Each row was made from one path, in order. Every step used is in the known rows, and no mark comes twice. Write each row's path.
Known rows:
Z K C X T D L F: [ 20 -17   2  -4  -9   5  -6   2  34  12  -1 -13  12  -3   5  -2   5   7
   7   8  11  -4 -14  10  -1  10  11  -9   7  13   4   5  10  14  -6 -26
  -9 -29  16 -10  10]
P L F T: [  6  -5   6 -12 -14   3  -4 -18  29  10  -6  -6   4  -6   9   3  -4   3
  -7  -2   5   6 -12  12  11   0   2 -10  10  15   7   8   3  19  -3   1
  -9 -14   9   5   6]
W B Y: [  0  -6  -1  -9   2   8   9  20   6   7  -8  -5  15  -6   7   6   0  11
  21   3  -2   2 -15   3   3  -3  -2   0  13  14  14  -2  -1   7   3  -5
  -1  -4  14 -10   7]
F T: [  6  -6   4  -3 -13   4   6  -4  14   3 -10  -4  -2  -5   7  -4  -5   8
   5   7  -4  13  -6   6   8  -6  -3  -7  16   4   9   8   3   7   0  -4
   5   2  -3   5   7]
Z K C: [ 17 -19  -4 -14 -12   9  21  17  10   9  -4  -8   5 -10   6   0   3   5
   3  13  17   1  -2   2   5  -6  12   3  12  -5   5   6  10   8  -3 -13
  -1  -2  -1  -1   9]
B Y D L: [  3  -9   2 -20   7   1   6  14   4   7  -6  -7  23 -10   6   5   8   8
   1   6  -4   0 -12  -1   1   3  -3 -10  10   9   1  -5   2   6   3  -1
   3  -8  -3  -3   7]
W B Y P L F T K Z: [  6 -18  -1 -32  -9   8   3  -1  28  -1   3 -10  15  -8   8   6   1  13
   9  -1   7   5 -22  -3   6  -3  42  -2  20  25  11  -9  -4  11   3   1
 -10 -13  26 -22  -1]
F T K C X: [  3  -7   7  -3 -20   3   1 -11  33  -4  -4  -9   7  -3   2  -2  -1   8
  15  15   1  11  -2   0   4   0  17   1  16  -3  11   4  13  14  -3 -17
   4  -4  15  -7   5]
T F: [12 -3 -1  2  6  6 -4  2 17 -3 -3 -7  0 -6  4  0 -8  8  0  2 -4 14 -9  2
  1 -4 -2 -8 11  4  8  5 12  4  6  0 -4 -7 11 -5  8]
B Y P L F T: [  4 -11   5 -18 -14   4   2 -19  24  12  -3  -6  16  -5  10   6   1   3
  -2 -12   3   5 -11   9   8   1   9 -13  15  16   9  -1   2  18   0   2
  -6 -18  19  -9   7]
W B Y D: [ -7  -3  -3 -16   1  11   7  17   3   3  -7  -6  16  -6  11   6   8  11
  15   0   0  -2 -15   1  -1   6   6  -6  11  11  14 -10  -1   1   5   1
  -1 -13  15  -9   2]
T K Z J: [ 19 -27  -4 -10   4   9  13   4  14  -7  -4 -10   2 -10  -1  -1   3  13
  14  11   5   7  -2   1   6  -4  19   4  13   4   6   0   4  -5   4   0
  -1  -1   0  -9   7]
Z K C X: [ 11 -12   4 -13 -13   8  11  12  15   7  -3 -11   7  -8   3  -1   3   1
  15   9  10  -1   2   3   3   2   7   6  10  -4   8   4  12  14  -4 -19
   1  -7  11 -11   8]
F T D: [  8  -1   2  15 -16   8  -7 -13  22  -5  -7  -3  -6  -5   7  -4   0   5
   7   3  -5   9 -15   4   2   1  -4 -12  17   7   9   3   7   1   0   0
   3 -10  10  -2   8]
T D Y P L B W: [ 15   0   5   5  -3   3  -9  -6  18  -1   4 -10  20 -18   8   3   5   6
   2 -14   5  -5 -19   7   4  -5  10 -15   6  24   4   0  -8   9   5  -1
  -8  -8  30 -36   4]
C K Z: [  5  -6   1 -20   1   5   7  23   5 -14   0  -9   2 -12   3   3  -6   8
  13  18   5   4  -4  -4   2  -2  19   8  12   4   6  -1   3   8  -2  -1
  -3   4   1 -14   4]
L F T: [  7  -7   3  -9 -17   6  -5 -10  23   6 -10  -5   1  -2   8   3  -5  11
  -1   4   6  13  -7  10   7   0   3 -13  11  10   9   9   5  12  -2  -3
  -2 -12   0   5   7]
Y D L P: [  5 -21   2 -23   8  -4   4  -1  -3   0   0  -9  13  -9   9   5   3  13
  -2   4   9   2  -4  -1   3   1  16  -8   5   9   4   0  -4  22  -2   0
  -1 -16  -3  -1  11]
L F: [  9  -3  -1  -9  -2   6  -3   2  12   3  -5  -6   7  -5   6   7  -7  10
  -2   6   8   5  -6   6   3   2   4 -10   4   7   8   8   5  15  -1   2
 -10 -19   6  -4   9]
W B L F T X: [  4 -14   7 -17  -9   9 -12 -11  34   7  -5  -4   8   0   7  -5  -1  12
  17  -1   8  10 -22   7   5  -5   3 -12  12  30  16   2  -4  14   7 -12
  -3 -13  21 -10   6]
B L F: [  6 -11   2 -18   1   6  -3   5  14   6  -2  -3  16  -5   6   7  -4   5
   3   5  15   4  -7   6   4  -2  -2  -9   6  16   5   1   2  16   3  -2
 -10 -12   4  -4  10]
C K Z J: [ 11 -26   2 -17   1   8   9  12  11  -7  -6 -10   1 -10   1  -1   3  10
  17  12   9   3   0   4   5   2  12   9  11   2   8  -3   4  -1   0  -2
   0   0   0  -9   7]
P L: [  6   2   4  -7   8   1   8  -1   9   5  -1  -7   7 -13   5   1  -3  -2
  -3   1  -3  -2 -10   4   7  -3  -6   0   9   9   4   6   2  18   1   5
 -10  -6  12  -3   8]
C X T: [  1   2   6   7   5   3  15   2  11   3  -6 -10   6   1   4  -7  -5   8
  23   6 -14   3   1  11   1   4  -3  -2  10   7  12  12   2  13   2 -16
  -2  -6  15 -12   8]
T J: [  9  -6  -2  16   5   7   6 -11  16   1  -5  -8   3  -5   1   0  -8   9
  13   7  -3  15  -8   4   3  -2 -13  -3  10   5  10   1   8   8   4  -3
  -1  -1   5  -9  10]
C K: [ 6  0  0 -6  0 -4 -4  8  9 -9 -4 -8  2 -7  4 -1  1  9 10 18 -1  2 -5  1
  1  0  1  1  9 -1  6 -1  8  8 -2  0  1 -3  5 -6  9]
Y B: [ 17   3  -3 -13   4   1   9   5   0  -1  -9  -8   9  -7   7   4   3  16
   1   3 -10   3  -7  -1   2  -2   4  -8  11   2   8   1  -2   9   6   4
  -1  -3  13 -11   2]
D Y P: [  8  -5   1 -14   4  -2  12  12  -1   0  -2 -11  19  -8   4   0  -4  14
  -6   3  -8   6  -7  -3  -2  -7   9  -8  10   4   7  -1  -5   4   3   2
   9  -8   3 -16  10]
P L D: [ -1   3   3  -3   5   1  11 -10  11   7  -1  -6   6 -11  10   6   2  -4
  -5  -2   5  -6  -9   7   8   3   2  -6   6  11   5   4  -3  17  -2   0
 -13 -18  15  -4  12]
Z J: [ 14 -20   1  -2   3   7  10   1   8   5 -11  -7   3  -6   3  -2   5   9
   9   4   4   5   1   9   6  -1  -7  -1   8   2   9   4   5   1   3  -1
   3  -7  -1   1  11]
L B: [ 14  11   1   3   1   2   6   2  -1   2  -7  -8   6 -10  10   9  -1  16
   4   6   4   5  -7   3  10  -4  10  -4   1  10   9   9  -6  14   3  -3
  -7  -3  11 -10   6]
B Y P L: [  2  -4   3 -15   8   1  14  -2   3   7   2  -7  21 -12   7   4   3  -2
   1 -10  -5  -4  -9   1   5  -2   5  -2  14  10   6  -5   0  17   5   7
  -6 -12  23 -20   9]

Write each row's path:
[  1  -5   1 -11   3  -1  14   5   1   3   0 -10  17  -8   7   4   0  10
  -8  -1  -1   2  -7  -1  -1  -2  16 -13   7   5   8  -3  -8   4   1  -1
   6 -16   7 -17  13]	L D Y P
[  7  -9   5   5 -18   9 -16 -16  30   1  -3  -2   4  -3   8   0   1   3
   6  -1   9   7 -17   8   3   2  -3 -17  14  18   7  -2   6   6   1  -3
  -4 -17  12  -3   8]	B L F T D
[ 10  -1  -1  12   5  -3   7  -7  20  -5  -2 -12   6   1   1  -9  -1  14
  23  15 -16   4  -4   5   1   0   9  -5  11   6   9   8   6   5   4 -12
  -2  -7  18 -14   9]	C X T K
[ -6 -10   3 -16   5   6   7   9  10   7  -3  -3  12  -5  12   4   7   4
  12   6  16  -3 -15   4   4  -2   5  -4   8  20  12  -6 -11  13   4  -8
  -8 -13  13  -4   9]	W B L D
[  1   6  -2  -2  -3   7  10   4  -4   3  -6  -6  20 -10  12  13   8  13
   9  -5   3  -1  -8   3   4   6  12 -11   4  10   9  -3  -3   3   5   1
  -5 -10  14 -14   3]	L B Y D
[  7  -4   1 -20   5   2  -1  -9  13   5   2 -10  14  -8   8   6   0   4
 -10  -5   8  -3  -9   4   4   3  14  -9   7  12   8   0   1  25   1   9
 -15 -29  22 -14   7]	Y P L F
[ 15 -11   1 -23  -2   0  -1   6  14  10  -4  -8  29  -7   5   9  -3  15
  -5   0   3   2 -13   3   0  -2   2 -16   4  20   1  -2  -5   8   5  -2
  -4  -7   7 -12   5]	D Y B L F
[ -8  -4   2 -17   7   3  12  -4   9  10   2  -7  18  -9  14   8  11   1
   5 -11   7 -10 -17   3   4   3  16  -4  11  18  13 -10 -10  17   3   1
 -11 -26  32 -19   9]	W B Y P L D
[  2 -24   2 -21   5  -2   9  -1  -4   5   1  -7  21  -9   8   9   4  11
   3  -2   6   1  -4   1   4   2  13  -8   7  12   2  -3  -3  18  -2  -2
  -1 -14  -1  -6  12]	B Y D L P
[  7  -6  -2  25   8   6  19 -12  18   4  -7  -9   4   1   4  -6  -9  13
  20   8  -9  13  -6  12   3  -1  -9  -5  12   9  12   8   5   6   5 -12
  -4   1   9  -9  10]	X T J
[ 10  -7   2   0 -16   3  -9 -11  21   0  -2 -10  12  -4   6   1  -2  13
  -8  -4  -2   8 -16   2  -3   1  14 -21  12  12   8  -4  -1   0  -1   1
   6 -24  13 -16   9]	L F T D Y P
[ -2  -9   5  -8  -1   0  12   8   9  11  -1  -6  22  -9   5   5  -4   4
   1   3   5   2 -11   5   3  -5  -4 -11   3  17   0   0  -9   2   0 -11
   2  -2  -5  -5  15]	B L D Y
[ 12  12   5   1   4  -1   5  -5   5   6  -3 -10  10 -15  11   9   0   8
  -3  -2   4  -3 -12   5  13  -3   8  -1   1  16   6   8  -8  22   2   0
 -15  -5  21 -10   5]	P L B
[  9  -7   4  11 -21   4 -13 -10  30   3  -6  -8   9  -6   4   2  -9  11
  -3   0  -4  10 -21   7   0   0  -1 -21   8  15   4   5   2  -4  -5  -6
   5 -15   5  -4  10]	L F T D Y
[ 19   4  -3   5  -3   0  -1   2  11  -1  -6 -11  16 -10   4   5   0  17
  -2  -1 -18   1 -19  -2  -5   0   1 -17   9   8   3  -2  -4  -6   3   1
   4  -5  16 -18   4]	T D Y B
[  8 -12   6   4 -21   4 -12  -8  31   6  -3  -5  16  -6   4   1  -6   7
  -1  -2   2   9 -21   8   0  -2  -5 -20  10  22   2  -1   0  -3  -1  -8
   3  -8   3  -5  10]	B L F T D Y
[ 15  -6   6   3  -6   0 -11  -3  23   2  -7  -6   2  -7   6  -6   3   7
   0   9  -6   9 -20   2   4  -2  -7 -12  16  12   2   3   3   7  -2  -6
   6  -9   1   4   9]	F T D L
[  8  -7   0  -4   7   5  17   8  17 -11   1 -12   5  -4   0  -4  -9  13
  23  15  -9   6  -3   0   2  -1  24   3  15   9   8   7   2   6   4 -12
  -6   1  12 -22   4]	C X T K Z
[ 14  -3   3 -15   7  -2   9   8  -6   8  -3  -9  26 -10  10  10   7  16
   3  -1   0   3 -11  -2   7  -4  16  -7   9  13   7  -4  -9  15   6  -2
  -1  -9  16 -24   8]	D L B Y P
[  4 -13   6  -2 -17   6 -17   1  34   7  -5  -7  16  -5   7   0  -3  13
   6   1   5   7 -29   6  -1  -3   0 -16  10  29   8  -5  -5  -2   0 -10
   3 -12  11  -3   6]	W B L F T D Y
[  7  -3   6  12   8   5   1  -2  24   0  -2 -11   1   2   4  -8  -9   8
  17   0 -14  12  -4  10  -1   3  -2  -7  12   9  12  10  11   8   7 -16
  -5 -10  24 -14   7]	C X T F
[  1 -11   3 -21   7   6   3  21   8   5  -4  -4  14  -6   8  -2   1   7
  16   9   9   1 -16   2   3  -9  -3   3  12  19  12  -5  -7  13   7  -5
  -3   0   9  -3   5]	W B L
[ 14 -10   7 -13  -6   2 -12 -17  33   7  -7  -7   6  -3   3  -4  -4  13
   3   3  -1  14 -17   6   7  -3   1 -17  10  20   7  10   2  16   2 -12
   1 -16  10  -5  11]	D L F T X
[  7   6   4   2   2   2  11  -3   4  12  -3  -6  21 -15   9  14   0   6
   8  -8  -1  -3 -13   7  13  -1   3  -3   4  20   4   4  -5  16   2  -2
 -13  -2  23 -16   7]	P L B Y
[ -3  -3   9  -7  -8   8   8   6  15   0  -4  -8  11  -6   2   2  -6   3
  14  10   6   4   3   1   1   4   7   5  11  -5  12   5  11  22  -3 -17
  -1  -9  13 -11   7]	K C X
[  5 -13   4 -21 -14   3  -5  -4  23  12 -10  -5  18  -4   9   6   5  10
  -3   2   3   9 -15   8   6   5   3 -19  11  16   4   0   3   9  -1  -5
   2 -16  -2   4   6]	B Y D L F T
[ -2  -1   5  -2   1  -3  11  -2  13  12  -1  -9  18 -13   6   6  -5   1
 -10  -2  -2  -4 -14   6   5  -1   0 -10   1  16   1   5  -7   7  -4  -5
  -4 -10   6  -4  14]	P L D Y
[ 14 -10   5  -6 -12   1   0  -3  20   5  -6  -6  21  -7   6   0   2  11
   3  -3 -10   6 -21   2   0  -5  -6 -17  16  19   1  -7  -7  -4   7  -5
   8   6  10 -11   4]	F T D Y B L
[  6  -3   5 -15   8  -4  12   1   6   5   2 -12  21 -14   5   1  -4   3
 -11  -4  -8  -3 -12   0   2  -6   6  -4   9  10   3  -1  -5  13   1   6
  -1  -9  14 -15   9]	D Y P L
[  3 -11  -1 -28   4   5  -9  15  16  11  -6  -9  24  -6  10   9   7  15
   1   4   9  -2 -22   3  -1   7   8 -13   5  21   8  -6  -2  13   1  -3
  -6 -26  10  -4   4]	W B Y D L F
[ -5 -10   5 -13   1   2   8  17  12  12  -3  -7  22  -7   8   4  -1   8
   7   4   8  -1 -19   4   2  -6   1  -8   4  23   7  -4 -14   3   1 -13
   2  -6   4  -5  11]	W B L D Y
[ -2 -25   1 -27   7   0   5   7  -1   6  -2  -9  21  -8  11   9   6  15
  10   0   9  -1 -13   1   3   2  18  -5   7  19   9  -7  -8  20  -1  -4
  -2 -18   8  -6   9]	W B Y D L P
[ -1  -6   2 -22  11   3  11   4   7   8   1  -9  21 -11  10   3   5   3
   6  -8  -2  -6 -17   1   4  -2   9   0  15  17  12  -9  -6  18   5   5
  -7 -14  31 -20   5]	W B Y P L
[  3 -13   9 -15 -22  -3  -5 -18  41   3   3 -15  24  -6   2   2  -1   7
  -2   3   4   4 -10   1   2   4  30  -6  12   8   8  -2   8  19  -4 -15
  -1 -21  26 -19   5]	D Y P L F T K C X
[  5  -1   3 -17  10  -1  10  -4   3   1   2  -9  13 -12   7   0   1   0
  -7  -3  -2  -3  -8   0   4  -3   8  -1  13   6   7  -1  -2  21   4  10
  -7 -14  19 -14   7]	Y P L
[  5  -6   3   3 -16   8 -11 -27  29   4   0  -5  11  -6   9   5   5   1
   1 -14   2   1 -19   7   3   7   7 -18  17  17   8  -6   5   9   0   5
  -7 -28  30 -16   8]	B Y P L F T D
[ 14  -2   6  -9   1   0   1   2  12   4   2 -10  23 -17   8   4   1   9
  -1 -11   7  -3 -12   9   8  -9  10 -10   5  22   3   4 -10  14   5  -2
  -6  -1  20 -32   4]	D Y P L B W
[ 10  -3   2  -4   0   1 -10 -11  22   4   5 -12  19 -10   6   6  -2   4
 -14  -9   3  -4 -19   3  -2   5  11 -16   6  17   4  -3  -1  13  -1   7
 -11 -32  26 -19   9]	T D Y P L F
[ 14   1   3  -4   5  -1   6  11   1  13  -8  -7  23 -12   8  13   3  15
   7   4  -1   5 -14   3  11  -4   1  -6   4  18   2   4  -6  13   2 -10
  -3   1   7 -12   9]	D L B Y
[ 17   0  -2 -11   2  -2  10  11   3   4  -9 -11  19 -10   3   6  -4  19
  -5   2 -17   4 -12  -1   0  -5   2 -12   7   6   2   3  -6   1   4  -1
   7   2   5 -12   4]	D Y B
[  4  -6   6  10   0   8   8   0  29   1  -2 -11   6   2   5  -6  -9   8
  15   3  -4  11  -1   9   0   3  10  -2  14   2  13   9  15  12   4 -23
  -7  -9  24 -13   6]	K C X T F
